Each row comes from the steps of one walk. Every step used is in the known rows, and no mark comes twice. Write the walk behind each row, first mark first.
Known rows
fafim > divit > dumati > mavi > fasa: -5.33 +1.09 -3.97 -2.00 +6.77 +3.96 +0.27 +0.43 +0.55 +1.96 +1.26 +2.26 +0.46 +0.86 -1.88 -0.24 +3.88 -1.51 -2.47 +0.84 -1.21 -2.58 +1.57 +2.16 +1.52 +2.92
fupen > roza > mavi > dumati > mitobod > fafim > divit: -3.16 -0.66 -2.04 +0.42 +5.21 +0.77 +0.83 -0.96 +0.92 +4.25 +1.58 +1.97 -0.10 -1.45 -1.61 +0.04 -0.74 +0.14 -2.43 -1.03 -1.02 +0.69 +1.99 +1.46 +0.24 +0.82
fafim > mitobod > dumati > divit: -6.20 -1.37 -3.73 -0.76 +6.69 +1.24 +0.82 -2.38 +0.10 +5.38 +0.51 -0.38 +0.32 -0.40 -1.32 -0.03 +2.43 +1.92 -2.11 -1.65 -0.74 +0.15 +0.96 +1.37 +0.80 +0.51
fafim > divit: -2.63 -3.33 -2.80 -0.82 +5.04 +1.15 +1.50 -0.34 +0.30 +3.68 +0.18 +0.35 +1.76 +1.14 -1.14 +0.90 +0.25 +0.18 -1.62 +0.32 -1.91 +0.96 +2.32 +0.57 +0.77 +1.60
roza > mavi > dumati > divit: -6.32 +2.89 -2.70 +0.82 +5.90 +2.23 +0.47 -1.21 +0.39 +3.78 +2.14 +1.86 -1.64 +0.48 -2.36 -0.04 +1.78 +0.09 -3.71 +1.03 -3.70 -2.53 -2.12 +2.26 +1.13 +1.29
fafim > mitobod: -4.14 -0.21 -5.93 -0.78 +4.74 +0.54 +1.67 -0.51 +0.28 +3.57 -1.02 +0.38 +2.73 -0.45 -1.21 +0.36 +1.32 +2.22 +0.07 -0.30 -0.31 +2.61 +2.21 +0.09 -0.04 +0.85
fafim > mavi: -3.35 -1.68 -4.28 -3.61 +4.10 +2.33 +1.84 +1.44 +0.84 +2.28 -1.24 +2.86 +2.59 +1.12 -2.01 +1.09 +0.40 +1.04 -1.57 +2.98 -0.68 +2.10 +0.59 -0.21 +0.70 +1.26
roza > mavi > fasa: -5.10 +0.36 -5.39 -3.06 +4.67 +2.79 -0.22 +1.36 +1.29 +1.27 +1.05 +2.36 -0.91 +0.26 -1.73 +0.20 +2.51 -1.06 -0.93 +2.46 -1.00 -1.71 +0.02 +2.77 +0.97 +2.05
fupen > roza: -2.23 -0.95 -2.47 -1.24 +2.32 +1.40 +1.15 -0.55 +0.99 +3.18 -0.21 +2.08 +0.00 +0.72 -1.51 +1.18 +0.42 +1.09 +0.70 -1.84 -0.62 +1.06 +1.19 +0.80 +0.56 +0.34
fupen > roza > mavi > fasa: -4.14 -0.61 -4.61 -2.55 +4.08 +2.43 -0.24 +0.89 +1.68 +1.57 +1.40 +3.21 -1.34 +0.00 -1.55 +0.47 +1.61 -1.03 -0.46 +0.45 -0.89 -1.12 +0.71 +2.77 +0.88 +1.43
batumo > fasa > mavi > dumati: -6.58 +4.67 -3.01 +1.66 +4.95 +2.87 +1.77 -2.15 -0.35 +3.65 +0.75 +1.31 -0.08 +1.09 -3.16 +0.22 +1.55 +2.05 -1.88 +0.97 -1.09 -1.57 +0.35 +0.31 +1.90 +1.69
fupen > roza > mavi > fafim > divit > dumati > mitobod: -1.82 -0.20 -0.66 +2.15 +6.26 +1.67 +0.06 +0.56 +1.05 +4.54 +1.22 +1.51 +0.14 -2.65 -1.60 +0.08 +0.27 +1.77 -1.75 -2.73 -1.99 -2.50 +3.94 +1.82 +0.00 +0.95
divit > dumati > mitobod > fafim > mavi > roza: -2.87 +1.05 -2.49 -1.48 +6.82 +3.32 +0.93 +0.59 +0.82 +3.43 +0.81 +3.87 +0.84 +0.13 -2.64 +0.31 +1.11 +0.88 -2.39 -0.35 +0.89 +1.57 +3.12 +0.72 +1.29 +1.36
mavi > fafim > divit: -3.66 -6.75 -3.40 +0.36 +4.78 +2.35 +0.92 -0.89 -0.10 +4.30 -0.40 +0.34 +1.14 +0.51 -0.57 +1.15 +0.32 +0.44 -2.30 -1.20 -1.63 -0.78 +2.54 +1.17 +0.76 +2.03
batumo > fasa > mavi > fafim > mitobod: -6.58 -1.84 -7.06 +1.24 +4.14 +1.85 +1.27 -1.78 -0.37 +4.40 -1.66 -0.72 +2.81 -1.05 -1.39 +0.31 +1.10 +3.26 -0.65 -1.78 +1.00 -0.06 +3.83 +0.27 +0.48 +1.04
roza > mavi > fasa > batumo: -5.15 -0.79 -5.35 -1.55 +5.33 +4.36 -0.81 +1.62 +0.71 +0.38 -0.33 +1.20 -1.89 +0.29 -2.20 +0.43 +2.00 +1.09 -1.23 +1.91 +0.14 -1.82 +0.67 +1.73 +1.59 +1.91
fafim > divit > dumati > mavi: -4.50 +2.91 -2.33 -1.86 +5.83 +2.59 +0.86 +0.64 +0.00 +2.91 +0.63 +2.26 +2.04 +0.89 -2.64 -0.10 +2.80 -0.75 -2.97 +0.92 -2.29 -0.87 +1.06 -0.01 +1.17 +2.39
fafim > mitobod > dumati: -5.13 -2.12 -4.05 -2.22 +6.29 +0.70 +1.31 -1.50 +0.10 +5.22 -0.35 +1.43 +1.16 -0.83 -1.49 +0.48 +2.19 +2.71 -0.63 -0.63 +0.22 +2.77 +1.50 -0.27 +0.62 +0.99
divit > dumati > mavi: -5.11 +4.99 -3.04 -2.54 +4.78 +3.01 +0.68 +0.97 +0.03 +2.26 +0.00 +2.47 +1.28 +0.81 -2.98 -0.17 +3.74 -0.23 -2.00 +1.49 -1.58 -1.12 -0.23 +0.16 +1.15 +2.13
mitobod > dumati > mavi: -6.74 +1.20 -3.54 -4.58 +4.69 +2.07 +0.37 -0.49 -0.32 +3.36 -0.21 +2.54 +0.91 +1.05 -2.51 +0.10 +3.45 -0.10 -1.80 +1.76 +0.18 +1.09 -1.24 +0.05 +1.16 +1.69
fasa > mavi > fafim: -6.03 -1.91 -4.04 -0.59 +2.75 +3.89 +0.65 -1.34 -0.38 +3.36 -0.74 +0.36 +0.44 -0.46 -1.73 +0.77 +1.24 +1.95 -0.86 -1.90 +0.60 -1.60 +2.04 +0.99 +0.96 +1.93
roza > mavi > fafim > mitobod: -5.42 -3.19 -6.71 -0.25 +4.34 +1.24 +0.67 -0.09 +0.26 +3.78 -0.95 +1.39 +1.73 -1.63 -1.10 +0.48 +0.96 +1.78 -0.92 -0.44 -0.90 +0.72 +1.74 +0.75 -0.18 +1.18
divit > dumati: -2.77 +3.23 -1.78 -0.85 +5.15 +3.13 +1.21 +0.89 +0.62 +3.14 +0.38 +1.63 +0.03 +0.09 -2.55 +0.25 +3.00 +1.45 -1.03 +0.40 -2.26 -1.71 +1.49 +0.44 +1.16 +2.00
batumo > fasa > mavi > fafim: -6.92 -1.54 -5.23 +0.59 +2.70 +3.50 +0.66 -1.54 -0.51 +3.60 -1.34 -0.67 +0.70 +0.30 -2.04 +0.60 +1.51 +2.19 -1.09 -0.87 +0.96 -2.93 +2.47 +1.03 +1.33 +1.56
batumo > fasa > mavi > roza: -5.16 +2.38 -3.58 +0.42 +4.81 +2.56 +0.89 -1.57 -0.26 +3.48 +0.81 +1.31 +0.82 +1.96 -2.99 +0.53 +1.28 +1.29 -1.01 -1.10 +1.01 +0.34 +3.56 +0.44 +2.36 +1.32
dumati > mitobod > fafim > mavi > fasa > batumo: -4.82 -1.55 -5.43 -1.64 +6.16 +5.16 -0.20 +1.20 +0.87 +0.63 -1.45 +0.68 -0.55 -0.50 -1.89 +0.18 +1.55 +2.19 -1.54 +1.38 +2.80 -0.98 +2.09 +1.88 +1.11 +1.52

Write each row's walk
-3.96 +1.58 -1.70 -0.60 +7.27 +3.02 +0.48 -0.20 -0.16 +3.72 +1.84 +3.86 +0.99 +1.93 -2.70 +0.38 +2.42 -1.02 -3.13 -0.84 -1.65 +0.69 +2.30 +0.30 +2.00 +2.48
fafim > divit > dumati > mavi > roza
-4.12 -0.57 -2.18 +2.07 +5.95 +3.46 +1.19 -0.74 -0.03 +4.50 +0.53 +0.09 +0.88 -0.05 -2.33 +0.29 +1.61 +1.78 -2.84 -1.23 -2.11 -3.45 +4.67 +0.37 +1.69 +2.25
batumo > fasa > mavi > fafim > divit > dumati
-5.08 +1.40 -3.40 -2.08 +5.29 +2.54 +0.20 -0.30 -0.27 +2.82 +0.81 +3.58 +0.89 +2.35 -2.53 +0.50 +2.49 -0.98 -1.82 -0.18 -0.01 +1.56 +0.67 +0.69 +1.67 +1.92
dumati > mavi > roza
-5.09 -5.34 -3.84 -0.62 +4.83 +2.53 +0.61 -0.80 -0.39 +3.96 -0.44 +1.14 +1.87 +0.84 -0.97 +0.78 +0.93 -0.52 -2.94 -0.49 -1.32 -0.64 +1.58 +0.95 +0.73 +2.36
dumati > mavi > fafim > divit
-7.06 +0.68 -4.81 -3.78 +5.66 +1.15 +0.72 -0.86 -0.36 +3.93 -0.53 +2.41 +2.12 +0.04 -2.16 -0.14 +3.22 +0.70 -1.70 +0.72 +0.44 +2.33 -0.04 -0.40 +0.65 +1.36
fafim > mitobod > dumati > mavi
-3.00 +1.02 -0.87 +2.25 +6.67 +2.68 +0.71 -0.51 +0.26 +4.53 +0.91 -0.11 +1.19 -2.57 -1.77 -0.20 +0.99 +2.64 -1.70 -3.02 -0.87 -2.80 +4.95 +1.49 +0.39 +1.70
fasa > mavi > fafim > divit > dumati > mitobod
-2.44 +0.48 -1.26 +1.68 +6.78 +1.91 +0.10 +0.91 +0.71 +4.30 +0.94 +0.90 +0.64 -2.54 -1.76 -0.14 +0.97 +1.61 -2.18 -1.24 -2.21 -2.91 +3.52 +1.81 +0.07 +1.45
roza > mavi > fafim > divit > dumati > mitobod
-5.84 +0.06 -4.44 -1.21 +6.86 +5.64 -0.44 +0.42 +0.18 +0.95 -0.26 +0.78 -1.16 +0.47 -2.37 -0.22 +3.11 +0.49 -2.78 +0.65 +0.88 -2.34 +1.87 +1.35 +1.89 +2.61
mitobod > fafim > divit > dumati > mavi > fasa > batumo
-1.96 +0.58 -1.10 +0.25 +6.45 +2.51 +1.45 +0.35 +0.54 +3.88 +1.07 +1.30 +0.83 +0.23 -2.05 +0.42 +1.73 +0.84 -2.22 -0.17 -3.07 -1.09 +2.95 +0.15 +1.24 +2.20
fafim > divit > dumati
-4.87 +1.22 -3.10 +1.52 +5.69 +1.48 +1.46 -2.04 +0.07 +4.42 +0.73 -0.50 +1.00 -0.69 -2.06 -0.37 +0.01 +1.20 -2.64 -0.41 +0.65 -0.66 +3.36 +1.30 +0.86 +1.12
batumo > fasa > mavi > dumati > mitobod > fafim > divit
-5.99 +3.65 -4.74 -0.62 +2.72 +2.08 +1.44 -1.20 -0.10 +2.76 -0.56 -0.99 +1.83 +0.98 -2.95 +0.14 +1.23 +2.07 -0.27 +0.82 +0.86 -1.18 +2.55 +0.15 +1.63 +0.95
batumo > fasa > mavi
-4.39 +0.77 -2.26 +0.46 +5.66 +1.74 +1.42 -1.91 +0.15 +4.18 +1.16 +0.30 +0.86 -1.23 -1.82 -0.24 -0.15 +1.08 -2.40 -1.35 +0.39 +0.53 +2.72 +1.18 +0.52 +1.50
fasa > mavi > dumati > mitobod > fafim > divit
-4.24 +2.59 -4.28 -1.91 +3.16 +1.81 +0.78 -0.31 +0.66 +2.88 -0.88 -0.50 +0.26 -1.43 -1.79 -0.46 +1.67 +1.26 -0.11 -0.04 +2.18 -0.14 +1.28 +2.04 -0.14 +0.60
dumati > mitobod > fafim
-5.97 -5.00 -4.55 -1.28 +6.14 +1.71 +0.71 -1.92 -0.17 +5.78 -0.89 +1.33 +0.68 -1.18 -1.01 +0.64 +2.34 +2.93 -1.12 -1.76 +0.55 +1.39 +1.80 +0.15 +0.56 +1.34
mavi > fafim > mitobod > dumati
-7.19 -0.22 -4.85 -4.24 +6.02 +3.50 -0.25 -0.38 +0.30 +2.34 +0.43 +2.74 -0.30 +0.95 -1.78 -0.06 +4.38 -0.96 -1.72 +1.34 +0.79 -1.18 -0.48 +2.13 +1.43 +2.42
mitobod > dumati > mavi > fasa
-2.21 +4.39 -1.27 +0.79 +5.91 +2.14 +0.76 +0.81 +0.76 +3.52 +0.30 +0.35 +0.61 -1.74 -2.19 -0.33 +2.29 +2.49 -0.42 -0.73 -0.79 -2.17 +2.65 +1.64 +0.20 +0.98
divit > dumati > mitobod
-4.88 -1.59 -4.98 -0.75 +5.48 +5.02 -0.35 +0.50 +0.40 +0.79 -1.05 +0.01 -1.60 +0.89 -1.71 +0.61 +2.48 +1.78 -0.69 +0.66 +1.08 -1.77 +1.36 +1.80 +1.69 +1.99
mavi > fasa > batumo
-6.27 -0.13 -5.69 -1.74 +5.53 +5.09 -0.60 +0.75 +0.07 +0.29 -1.08 +0.77 -0.83 +1.31 -2.12 +0.22 +3.14 +0.79 -1.39 +1.19 +1.35 -1.72 +0.38 +1.54 +1.72 +2.19
dumati > mavi > fasa > batumo
-4.42 -0.06 -4.46 -0.91 +6.98 +5.84 -0.15 +1.49 +0.99 +0.87 -1.01 +1.08 -1.05 -0.94 -2.30 -0.03 +2.11 +2.48 -1.97 +1.08 +1.94 -2.02 +2.66 +1.63 +1.44 +1.82
divit > dumati > mitobod > fafim > mavi > fasa > batumo
-4.52 +1.91 -2.21 -1.23 +6.65 +3.18 +0.42 -0.52 -0.13 +3.59 +1.74 +3.70 +0.56 +1.49 -2.88 +0.00 +2.61 -1.14 -3.24 -0.91 -0.50 +0.73 +2.28 +0.41 +1.94 +2.36
mitobod > fafim > divit > dumati > mavi > roza
-2.88 +0.67 -3.25 -2.43 +2.33 +0.65 +0.36 +1.14 +1.37 +2.43 +0.91 +3.47 -0.38 -0.14 -2.25 +0.80 +0.01 -0.05 -0.38 +0.56 -2.09 +0.85 +0.07 +0.74 +0.39 +0.45
fupen > roza > mavi
-5.86 +2.05 -2.44 +1.58 +6.11 +2.84 +1.07 -2.14 +0.09 +4.10 +1.37 +0.75 -1.48 +1.12 -1.90 +0.16 +2.21 +0.71 -3.13 -0.25 -2.70 -2.73 -1.61 +2.24 +1.30 +1.31
mavi > dumati > divit
-4.38 +1.51 -2.50 -0.86 +4.79 +2.90 +0.83 -1.34 -0.14 +3.30 +1.51 +2.38 +0.52 +1.15 -2.67 +0.69 +1.09 +0.91 -0.85 -2.07 +0.56 +1.78 +2.98 +0.36 +1.94 +1.68
fasa > mavi > roza
-3.64 +1.72 -1.70 +3.12 +6.60 +2.46 +0.73 -0.48 +0.19 +4.67 +0.31 -1.02 +1.42 -1.89 -2.06 -0.32 +1.03 +2.94 -1.94 -2.14 -0.52 -3.94 +5.35 +1.53 +0.71 +1.27
batumo > fasa > mavi > fafim > divit > dumati > mitobod
-3.07 -1.48 -3.12 -0.66 +4.76 +1.16 +1.20 -0.73 +0.49 +3.89 +0.01 -0.51 +1.43 -0.82 -1.20 -0.02 +0.10 +0.53 -1.55 -0.70 +0.54 +0.73 +3.07 +1.54 +0.13 +1.07
dumati > mitobod > fafim > divit
-3.64 -0.52 -2.56 +0.52 +5.81 +1.51 +1.34 -1.42 +0.36 +4.37 +0.83 +0.42 +0.53 -0.77 -1.41 -0.04 +0.21 +0.68 -2.46 -0.57 -0.27 +0.13 +1.97 +1.51 +0.36 +1.43
mavi > dumati > mitobod > fafim > divit
-5.49 +2.05 -1.99 +1.27 +5.42 +1.96 +0.52 -1.61 +0.69 +3.84 +2.37 +2.60 -2.11 +0.37 -2.19 +0.18 +1.12 +0.06 -3.16 -0.45 -3.67 -2.18 -1.70 +2.23 +1.12 +0.76
fupen > roza > mavi > dumati > divit
-3.36 -0.52 -3.42 -2.01 +5.90 +2.75 +0.97 +0.12 +0.70 +3.28 +0.26 +3.51 +1.19 +0.51 -2.24 +0.51 +0.55 +0.61 -2.04 +0.10 +1.62 +2.58 +2.59 +0.83 +1.07 +1.07
dumati > mitobod > fafim > mavi > roza
-2.75 -2.43 -1.45 +0.98 +6.29 +3.49 +1.04 -0.06 +0.29 +4.47 +0.55 +1.24 +0.36 -0.16 -1.63 +0.65 +1.92 +1.13 -2.61 -1.35 -2.91 -2.59 +3.29 +0.63 +1.14 +2.53
mavi > fafim > divit > dumati
-4.65 -2.91 -5.31 -1.88 +6.03 +5.30 +0.12 +1.24 +0.74 +0.53 -1.35 +1.37 -0.31 +1.08 -1.90 +0.88 +1.67 +1.91 -1.52 +1.98 +1.17 -0.78 +1.68 +1.09 +1.68 +1.95
fafim > mavi > fasa > batumo
-4.82 -0.90 -5.79 -3.45 +5.49 +3.62 +0.67 +0.94 +1.39 +1.58 -0.37 +2.03 +0.65 -0.45 -1.29 -0.05 +1.95 +0.10 -1.44 +1.80 +2.07 -0.55 +1.52 +2.71 +0.57 +1.55
dumati > mitobod > fafim > mavi > fasa
-4.55 -3.88 -3.93 -0.99 +2.24 +2.38 -0.25 +0.19 +0.71 +3.34 -0.27 +2.88 -1.07 -0.64 -1.43 +1.13 +0.48 +0.48 -1.11 -1.04 -1.54 -1.41 +0.57 +1.56 +0.38 +1.10
fupen > roza > mavi > fafim
-7.19 -2.97 -4.32 -0.51 +6.35 +1.56 +0.05 -1.93 +0.14 +5.51 +0.69 +0.57 -0.31 -1.18 -1.38 -0.02 +2.14 +1.60 -2.95 -1.51 -1.27 -1.04 +0.74 +1.82 +0.66 +0.69
roza > mavi > fafim > mitobod > dumati > divit
-4.18 -0.73 -5.12 -4.76 +3.26 +2.74 +1.84 +1.01 +0.95 +2.20 -1.39 +2.44 +1.91 +0.57 -2.20 +0.58 +0.65 +0.59 -1.90 +3.13 +0.99 +2.29 +0.47 +0.03 +0.60 +1.13
mitobod > fafim > mavi
-7.25 -3.18 -5.11 -0.46 +5.70 +1.67 +0.88 -2.54 -0.51 +5.83 -0.93 +0.32 +1.28 -1.16 -1.69 +0.37 +2.03 +3.64 -1.34 -1.54 +1.48 +0.52 +3.02 -0.08 +1.13 +1.07
batumo > fasa > mavi > fafim > mitobod > dumati
-6.86 -1.03 -4.81 -2.41 +6.40 +5.10 -0.86 +0.21 +0.00 +1.28 -0.77 +1.24 -1.46 +0.97 -2.26 +0.25 +3.57 +1.12 -1.78 +1.05 +1.61 -1.28 +0.30 +1.25 +1.99 +2.20
mitobod > dumati > mavi > fasa > batumo
-7.55 -2.32 -3.74 -0.09 +6.40 +2.26 +0.55 -3.24 -0.31 +5.72 +0.61 -0.38 +0.18 -1.26 -1.39 -0.05 +2.06 +2.66 -2.62 -3.40 +0.03 -0.88 +1.76 +1.49 +0.99 +0.76
fasa > mavi > fafim > mitobod > dumati > divit
-4.39 +3.64 -2.94 -0.34 +3.88 +1.60 +0.49 -0.81 +1.01 +3.35 +0.81 +2.34 -1.50 -1.97 -2.31 -0.39 +0.82 +0.99 -1.07 -0.44 +0.48 -0.29 -0.08 +2.03 +0.04 +0.49
fupen > roza > mavi > dumati > mitobod > fafim
-6.65 -3.64 -4.31 -1.40 +5.86 +2.01 +0.93 -2.48 -0.39 +5.60 -0.46 +1.24 +1.07 -1.68 -1.42 +0.50 +1.98 +3.29 -1.12 -2.45 +1.13 +1.64 +2.55 -0.12 +0.77 +1.41
fasa > mavi > fafim > mitobod > dumati
-5.78 +1.47 -4.54 -1.14 +6.58 +5.72 -0.65 +1.05 +0.17 +0.45 -0.58 +1.22 -1.20 +0.79 -2.59 -0.01 +3.73 +1.13 -1.85 +1.04 +0.55 -2.59 +1.09 +1.36 +1.98 +2.50
divit > dumati > mavi > fasa > batumo
-6.09 -0.39 -3.82 -1.03 +4.19 +4.38 +0.08 +0.09 -0.36 +3.23 -0.74 +2.20 +0.33 +0.23 -2.03 +0.28 +3.47 +0.29 -2.37 -0.29 -0.98 -3.06 +0.31 +1.01 +0.96 +2.51
divit > dumati > mavi > fafim
-6.22 -4.40 -4.78 -1.96 +6.09 +1.32 +0.37 -1.17 +0.08 +5.46 -0.37 +2.23 +0.42 -1.80 -1.40 +0.54 +1.95 +2.34 -1.55 -0.77 -0.25 +1.52 +1.26 +0.28 +0.48 +1.22
roza > mavi > fafim > mitobod > dumati
-3.89 +3.26 -1.82 +1.72 +6.20 +1.67 +0.92 -0.81 +0.33 +3.91 +0.51 +1.27 -0.19 -1.07 -1.78 -0.01 +1.49 +2.08 -1.06 -0.28 -0.75 -1.30 +0.33 +1.90 +0.18 +1.09
mavi > dumati > mitobod
-5.22 -2.34 -5.90 -2.50 +5.42 +5.51 +0.06 +1.09 +0.75 +0.45 -1.49 +1.16 -0.83 +0.62 -2.02 +0.54 +1.78 +1.78 -1.79 +2.14 +2.17 -0.51 +1.33 +1.24 +1.61 +1.83
mitobod > fafim > mavi > fasa > batumo
-3.58 -2.43 -3.69 -1.86 +4.17 +1.50 +1.53 -0.78 +0.35 +3.61 -0.03 +0.04 +1.08 +0.54 -1.38 +0.37 +0.45 -0.16 -1.82 +0.23 -0.24 +1.22 +2.04 +0.73 +0.64 +1.51
mitobod > fafim > divit
-2.36 -0.40 -0.98 +2.25 +6.75 +2.43 +0.55 +0.11 +0.44 +4.63 +0.44 +0.15 +0.79 -2.12 -1.31 -0.04 +1.31 +2.29 -1.74 -2.32 -1.36 -2.87 +4.03 +1.81 +0.24 +1.64
mavi > fafim > divit > dumati > mitobod
